Each row was made from one small tree. Brackets hold a mark, then the marks that hang from it, in the order of their numbers. Every link used is in the known rows. Write each row's tree.
Known rows:
[j_687 j_774]: -7,192,107,157,78,142,-275,-365,-90,-19,220,55,-357,122,246,-32,225,11,260,-169,-252,-144,169,118,65,-2,-65,347,208,397,-270,-78,12,2,-109,-38,85,-79,-54,120,-217,-24,3,-32,-131,-77,-1,-49,63,154,-255,121,52,46,110
[j_992 j_943]: 46,187,22,117,5,46,-200,-315,110,-19,77,-120,-202,-5,210,5,254,29,298,-235,-158,15,199,175,37,-88,-138,387,272,332,-233,-26,179,29,-81,-101,175,24,20,134,19,-42,-157,-114,-177,-68,27,86,74,64,-102,291,80,-50,-50
[j_808 [j_687 j_774]]: -63,130,17,139,203,235,-210,-311,-7,51,216,68,-442,197,149,81,284,36,331,-225,-275,-271,85,113,1,-48,-33,313,180,372,-310,-208,27,-109,-64,-94,121,-193,-50,114,-307,99,27,-102,-59,-111,3,32,152,26,-158,104,-6,3,123
[j_687 j_786 j_808]: -180,211,48,235,222,212,-106,-177,-180,-134,159,23,-238,160,117,-6,266,-120,214,-271,-337,-37,155,180,-85,77,11,449,124,259,-117,-122,47,123,-7,94,-44,-137,-259,246,-234,-65,7,-209,-72,3,39,78,43,129,-132,195,-119,-77,34
[j_943 j_774]: -127,277,9,103,108,101,-155,-248,-53,100,134,-43,-378,95,218,11,203,6,148,-132,-58,-154,53,137,-50,60,-136,293,254,198,-197,-78,294,-78,-149,-31,178,-33,18,265,-5,-16,-158,-112,-135,-101,16,-1,21,31,-136,98,-29,33,88
[j_87 [j_547 [j_687 [j_774 j_943] j_808]]]: -163,241,145,16,51,361,-8,-32,67,-131,29,254,-124,338,-50,-178,209,-77,121,-106,-56,-77,26,9,224,-63,188,258,90,483,-167,57,92,106,148,86,-38,-77,-55,6,-162,268,-46,-103,-14,34,6,-49,44,-28,-124,271,25,-60,-28
[j_104 [j_992 [j_943 [j_774 j_687]]]]: -269,234,141,-22,38,171,3,-164,25,-30,-61,-198,73,-114,121,122,155,-94,90,45,87,16,76,150,96,-229,-114,373,141,386,-242,52,417,-11,-69,-107,155,-49,60,104,112,-67,-298,-136,-128,-142,-29,159,-239,-16,9,121,111,35,78
[j_687 j_547 j_786 j_808]: -132,139,-61,206,231,304,-62,-77,-174,-222,249,153,-169,174,70,14,257,10,276,-162,-451,36,139,203,-17,100,198,605,-15,322,-71,-112,-48,136,-70,152,-168,-274,-361,256,-291,-25,-81,-104,-62,-6,30,42,180,178,-67,140,-173,-115,-9
[j_104 j_992]: -130,222,-12,137,25,57,-191,-224,-97,-41,150,-126,-206,8,185,225,171,104,273,-133,-80,-128,230,6,-74,-9,-138,375,80,407,-231,-96,193,104,-68,-90,143,-118,-52,229,-138,-115,2,-119,-205,-192,161,307,34,137,-129,198,15,-51,129
[j_808 [j_687 [j_774 j_943] j_786]]: -233,-36,73,164,135,433,-138,-310,-150,-203,137,123,-333,168,87,66,352,45,284,-274,-223,-242,46,131,31,-65,131,315,-29,333,-164,-143,148,-146,64,-40,-77,-7,18,68,-565,234,-140,-174,-34,-71,-27,-55,77,37,-67,94,-14,73,49
[j_774 [j_943 [j_992 j_104]]]: -108,12,33,-66,193,82,-115,-249,43,-78,-33,163,-185,-139,154,102,252,57,151,-362,145,-84,53,171,-75,-81,-139,350,241,260,-266,-63,309,-7,21,-41,32,263,46,63,-35,90,-207,-136,-146,-12,-15,-77,88,22,-88,242,-44,-95,-132
[j_104 [j_992 [j_943 j_774]]]: -106,133,109,92,-86,152,-151,-225,102,-37,68,-82,-145,-166,140,136,218,-66,210,18,11,8,75,173,38,-67,-81,433,127,316,-227,14,322,-41,-70,35,181,31,98,204,96,-52,-179,-112,-128,-136,-70,224,-121,-7,9,158,91,-3,107
[j_87 [j_547 [j_687 j_774 j_808]]]: -101,306,81,107,115,249,32,-95,38,-59,128,233,-198,372,-5,-157,239,-116,167,-64,-137,-149,109,-29,237,-17,25,318,127,487,-265,16,-48,188,78,111,-35,-200,-210,92,-82,97,9,-60,-17,114,-46,-33,57,1,-170,209,-18,-122,25
[j_992 j_104 [j_943 [j_774 j_687]]]: -242,184,198,-186,125,106,17,-187,88,78,-90,-104,69,-260,80,21,216,-33,62,-136,65,11,58,209,136,-179,-15,382,330,303,-327,41,250,-107,-192,-62,24,4,119,20,207,85,-327,-16,-154,-28,-70,-159,-39,-103,-25,130,43,-30,-145
[j_943 [j_774 [j_687 j_547]] [j_992 j_104]]: -229,104,94,-190,363,197,108,-153,-5,-49,14,197,-76,-157,1,41,230,-34,-54,-115,19,-39,-186,267,42,-43,-39,433,168,218,-212,-20,300,-26,-169,53,-131,6,-140,165,-30,132,-342,-26,-182,5,-75,-229,85,9,-13,6,-162,-11,-97
[j_943 [j_774 [j_687 j_808]] [j_992 j_104]]: -222,207,34,-112,408,102,154,-9,-48,90,-38,164,-40,-66,95,48,199,-323,-55,-138,42,-6,-203,276,-37,-77,-214,331,287,150,-226,-64,260,94,-62,60,17,-62,-132,155,147,114,-175,-166,-63,62,-70,-104,-154,-22,-42,26,-143,-82,-33
[j_87 [j_547 j_687]]: -226,306,93,-18,98,123,-98,-120,131,12,1,30,-262,299,44,11,238,126,77,-156,55,-154,215,-155,190,-9,-64,267,188,357,-234,3,240,13,-25,-25,98,-122,-96,103,-76,85,-69,-168,-228,-10,91,42,177,37,-248,250,9,-108,-115
[j_992 j_104 [j_943 [j_774 [j_687 j_547]]]]: -268,74,182,-210,117,215,46,-165,54,-81,-15,69,107,-216,-43,-31,236,43,108,-45,-75,24,-24,265,149,-147,123,550,201,355,-297,76,187,-65,-171,25,-126,-52,-14,75,128,144,-406,101,-155,-55,-114,-163,77,-82,28,97,5,-46,-159
[j_808 [j_687 [j_774 [j_943 j_992]]]]: -84,12,-10,87,187,323,-104,-280,45,-74,55,270,-419,143,239,72,341,-5,168,-182,-83,-172,-99,197,-39,-160,-113,208,113,231,-202,-200,283,-74,88,-48,156,68,62,113,-336,179,-129,-222,-105,-96,-12,1,57,-81,-99,154,-23,-19,24
[j_774 j_687]: -234,246,-69,-12,259,112,-100,-255,-93,22,-38,-186,-173,189,215,34,167,42,89,-167,-81,-23,175,113,47,-119,-141,260,205,337,-240,-80,214,91,-100,-236,92,-157,-73,70,-138,44,-146,-177,-234,-102,185,-32,70,132,-199,110,28,3,-53
[j_547 [j_687 [j_774 [j_943 j_992]]]]: -88,96,46,17,177,206,-183,-219,44,-199,67,143,-236,128,115,38,300,-52,45,-206,-50,-123,18,150,63,-45,-63,288,84,364,-206,-53,411,134,13,34,9,198,-1,79,-166,232,-214,-62,-124,88,-48,-217,119,1,-220,158,35,-66,-92
[j_943 [j_774 j_687]]: -307,298,26,-49,273,101,-56,-163,-124,125,-6,-176,-223,106,213,45,157,-79,-61,-134,23,-76,-4,134,13,-51,-110,230,220,211,-168,-72,340,-75,-191,-123,137,-115,-7,161,-59,13,-195,-187,-195,-129,94,-146,-50,29,-146,45,-15,77,36

Which tree is each row?
-294,121,154,19,203,222,21,-202,-68,-129,-72,-157,-36,-24,104,15,179,-82,-7,-153,-105,72,111,259,93,-118,-40,387,144,207,-135,102,324,-139,-127,-32,23,-35,-5,134,-63,49,-369,-89,-81,-17,-86,-178,-131,38,-20,53,3,127,-13 => [j_992 [j_943 [j_774 [j_687 j_786]]]]
-193,176,28,-124,84,293,19,-135,82,-60,-41,-32,-21,-34,44,-52,216,-1,37,-18,-143,155,-24,315,171,-137,96,389,190,314,-146,45,264,-31,-136,-44,-26,-121,-29,93,18,47,-386,-11,-202,-85,-1,-73,74,-18,-12,51,18,48,-131 => [j_992 [j_943 [j_774 [j_687 j_547]]]]
-252,250,87,13,35,216,74,-10,-5,56,-62,-116,132,-74,69,50,152,-291,128,63,-64,144,-77,229,104,-195,-63,424,130,362,-210,27,286,127,37,-24,79,-212,-53,202,145,6,-189,-185,13,-74,-61,220,-271,-22,76,101,63,-35,7 => [j_104 [j_992 [j_943 [j_774 [j_687 j_808]]]]]
-145,6,71,130,94,470,-83,-158,-226,-327,182,301,-157,181,-43,-107,289,2,290,-172,-473,-4,37,309,-15,-46,376,492,-61,458,-94,-66,-43,35,77,191,-269,-100,-235,155,-455,97,-133,0,-2,-28,-45,-94,79,189,-20,186,-86,-28,32 => [j_687 j_547 [j_774 j_943] j_786 j_808]
-212,61,132,193,161,368,-150,-99,-135,-302,63,144,-44,188,-9,-70,347,-188,180,-253,-337,-137,59,154,100,-15,190,406,14,405,-134,-21,138,118,94,159,-216,12,-199,102,-304,231,-98,-126,3,79,-50,-161,17,31,-153,194,-2,-41,-114 => [j_547 [j_687 [j_774 j_943] j_786 j_808]]
-233,247,-33,-54,234,296,145,5,-143,56,89,121,-64,190,51,-53,229,-136,46,35,-258,53,-207,276,65,40,146,331,94,267,-91,-71,143,98,-92,59,-90,-306,-199,220,-88,58,-233,-159,-124,-71,48,-10,1,35,-50,-56,-77,-71,-52 => [j_943 [j_774 [j_687 j_547 j_808]]]
-167,288,181,18,147,224,-107,-227,107,-131,106,118,-262,255,16,-103,212,82,130,-91,-35,-229,201,-72,284,-45,-9,301,124,471,-280,-37,59,80,-43,3,37,-65,-94,27,-161,143,-7,-32,-164,29,-47,-131,141,31,-272,184,-15,-26,68 => [j_87 [j_547 [j_687 j_774]]]
-71,23,18,111,164,368,-144,-309,-44,-57,302,254,-419,250,60,35,343,137,309,-97,-359,-223,5,222,95,20,154,392,10,445,-186,-291,-67,-49,-111,28,-28,-265,-184,155,-458,131,-62,-25,-127,-150,-7,24,230,26,-109,72,-44,-42,103 => [j_808 [j_687 j_547 j_774]]
-195,235,123,-54,103,143,-18,-178,79,59,-88,-216,-66,-14,177,-47,201,-93,26,-96,-54,69,8,245,96,-123,-72,296,243,283,-207,38,360,-58,-128,-99,107,-52,77,116,114,28,-347,-128,-143,-104,-66,-54,-79,-24,-64,109,56,11,-26 => [j_992 [j_943 [j_774 j_687]]]
-159,-15,47,116,257,247,-108,-249,-46,-347,7,181,-209,15,54,46,291,-61,70,-274,-135,-113,52,190,94,-32,-22,376,-15,323,-149,-9,437,53,62,161,-130,244,-84,37,-334,205,-255,-103,-99,127,-114,-296,62,105,-158,142,-31,-22,-59 => [j_547 [j_687 [j_774 [j_943 j_992]] j_786]]
-169,95,-100,-80,257,295,187,17,-53,-96,-68,264,10,234,133,-17,337,-158,39,-130,-161,210,-183,266,-45,-125,92,321,51,305,-8,-76,271,209,156,6,-113,-109,-175,91,-177,105,-238,-210,-163,-87,151,-1,73,45,-38,65,-55,-91,-181 => [j_774 [j_687 j_547 j_808] [j_943 j_992]]
-40,-49,109,-26,203,157,-98,-396,-7,-183,61,323,-208,-137,155,9,276,-16,174,-285,43,-103,34,262,4,-115,-137,335,147,314,-285,2,250,-64,-17,41,-14,315,40,40,-64,152,-111,-27,-125,13,-92,-180,27,-24,-166,184,-22,-22,-31 => [j_687 [j_774 [j_943 [j_992 j_104]]]]
-314,203,10,127,348,206,27,-101,-258,-107,58,-54,-46,175,89,24,173,-122,149,-211,-297,79,135,207,-6,-49,-12,349,90,305,-99,-62,69,163,43,-12,-125,-265,-301,109,-220,-11,-83,-212,-99,-7,116,-7,-8,116,-77,113,-96,4,27 => [j_774 [j_687 j_786 j_808]]
-438,23,22,-115,445,200,47,-235,-147,-269,-165,141,77,-211,90,142,232,-3,15,-369,96,20,101,201,-28,-179,-80,402,124,253,-198,-3,352,-48,18,-67,-187,193,-117,-39,-180,159,-293,-207,-178,82,-22,-204,7,60,-53,135,-80,42,-187 => [j_774 [j_687 j_786] [j_943 [j_992 j_104]]]
-328,72,19,-201,329,72,33,-195,-10,-107,-175,89,8,-75,141,124,202,-21,3,-314,148,50,37,140,-27,-160,-219,336,235,299,-285,-59,396,39,0,-114,7,155,6,-51,-51,174,-251,-152,-223,-72,79,-118,2,-6,-39,175,-11,-34,-185 => [j_774 j_687 [j_943 [j_992 j_104]]]
62,29,72,12,140,312,-77,-329,-21,-249,115,335,-311,134,166,-54,302,81,165,-137,-185,37,-75,311,-10,-93,55,380,23,368,-121,-23,204,60,3,67,-39,87,-74,103,-298,41,-185,-6,-175,-81,-7,-111,164,81,-162,122,-53,5,13 => [j_687 j_547 [j_774 [j_943 j_992]]]
-352,195,89,84,233,217,-66,-124,-2,-234,26,52,-223,229,-49,12,243,198,73,-216,-28,-169,269,-143,130,5,13,348,49,343,-167,-26,180,0,-34,64,-89,-35,-172,59,-253,68,-180,-123,-157,77,-5,-68,187,95,-207,174,-81,-70,-3 => [j_87 [j_547 [j_687 j_786]]]
-199,67,93,188,129,296,-243,-387,-222,-323,57,64,-213,120,119,25,276,30,234,-325,-253,-80,242,150,3,-66,121,282,37,404,-203,37,100,-55,-25,-40,-62,96,-32,47,-401,59,-130,-51,-66,-27,-31,-219,48,147,-138,180,23,104,72 => [j_687 [j_774 j_943] j_786]
-193,200,-53,-11,251,278,127,-12,-101,12,86,103,-20,299,138,-9,235,-10,169,-32,-313,67,-23,216,33,-58,108,462,90,408,-107,-95,40,213,9,-10,-118,-357,-244,102,-179,33,-104,-155,-115,-168,155,51,145,104,-94,83,-54,-120,-92 => [j_774 [j_687 j_547 j_808]]
-305,-5,-57,107,258,398,-80,-201,-68,-160,172,160,-376,197,-17,148,338,246,334,-207,-346,-192,73,141,-27,95,167,511,-38,262,-90,-244,55,-101,-81,36,-118,-207,-265,173,-499,77,-196,-217,-94,-71,34,58,356,102,-18,87,-120,-76,4 => [j_808 [j_687 j_547 j_786]]
-163,2,130,-17,167,204,-135,-275,59,-229,18,245,-103,-112,-21,32,310,-16,127,-346,-6,-154,21,144,87,-81,-58,439,164,387,-284,10,370,96,-16,82,-84,293,-1,8,-61,299,-177,-1,-136,108,-138,-267,114,-29,-187,219,5,-116,-209 => [j_547 [j_687 [j_774 [j_943 [j_992 j_104]]]]]
28,142,53,164,112,289,-80,-198,-85,-113,302,286,-201,234,66,-164,233,-80,303,-95,-409,-1,-43,235,49,1,209,493,14,470,-162,-110,-187,186,-6,163,-164,-295,-219,194,-232,36,23,3,-84,-59,-31,3,140,89,-155,117,-102,-103,75 => [j_687 j_547 j_774 j_808]
-317,140,-44,72,333,312,126,-71,-234,-186,106,93,23,183,4,46,240,-2,122,-120,-428,79,29,251,38,-61,171,498,-9,367,-36,-87,-17,143,7,89,-297,-311,-368,124,-355,-3,-115,-151,-117,-50,93,-61,125,161,-27,42,-119,-13,-44 => [j_774 [j_687 j_547 j_786 j_808]]
-325,48,-42,-53,333,311,89,-163,-121,-316,-135,145,-40,88,107,86,287,96,17,-206,-92,119,34,287,-35,-176,32,411,-83,268,-31,-83,341,65,29,-68,-212,84,-168,27,-431,79,-397,-164,-190,-33,108,-150,123,143,-44,58,-104,100,-125 => [j_774 [j_687 j_547 j_786] [j_943 j_992]]
-78,63,114,93,21,322,-188,-354,-59,-207,146,220,-228,155,76,-72,280,123,249,-159,-231,-33,85,219,34,-75,289,368,16,487,-194,-61,73,-45,-40,-28,-72,-38,-3,75,-363,72,-152,28,-156,-141,87,-108,166,87,-148,148,9,23,11 => [j_687 j_547 [j_774 j_943]]
-350,243,44,61,333,262,81,-62,-214,-47,60,-71,-71,121,68,13,174,-259,-24,-125,-218,14,-43,246,20,-34,-12,393,102,160,-80,-80,199,1,-72,72,-77,-191,-212,197,-146,17,-179,-219,-29,35,7,-77,-200,89,-12,18,-107,53,24 => [j_943 [j_774 [j_687 j_786 j_808]]]
-357,82,25,50,330,253,0,-202,-204,-180,51,-25,-100,154,67,69,215,138,80,-195,-295,41,169,211,50,-94,88,436,-5,385,-151,-119,114,79,-138,-41,-201,-211,-299,79,-421,-17,-233,-114,-214,-97,111,-105,211,235,-114,49,-94,70,-27 => [j_774 [j_687 j_547 j_786]]
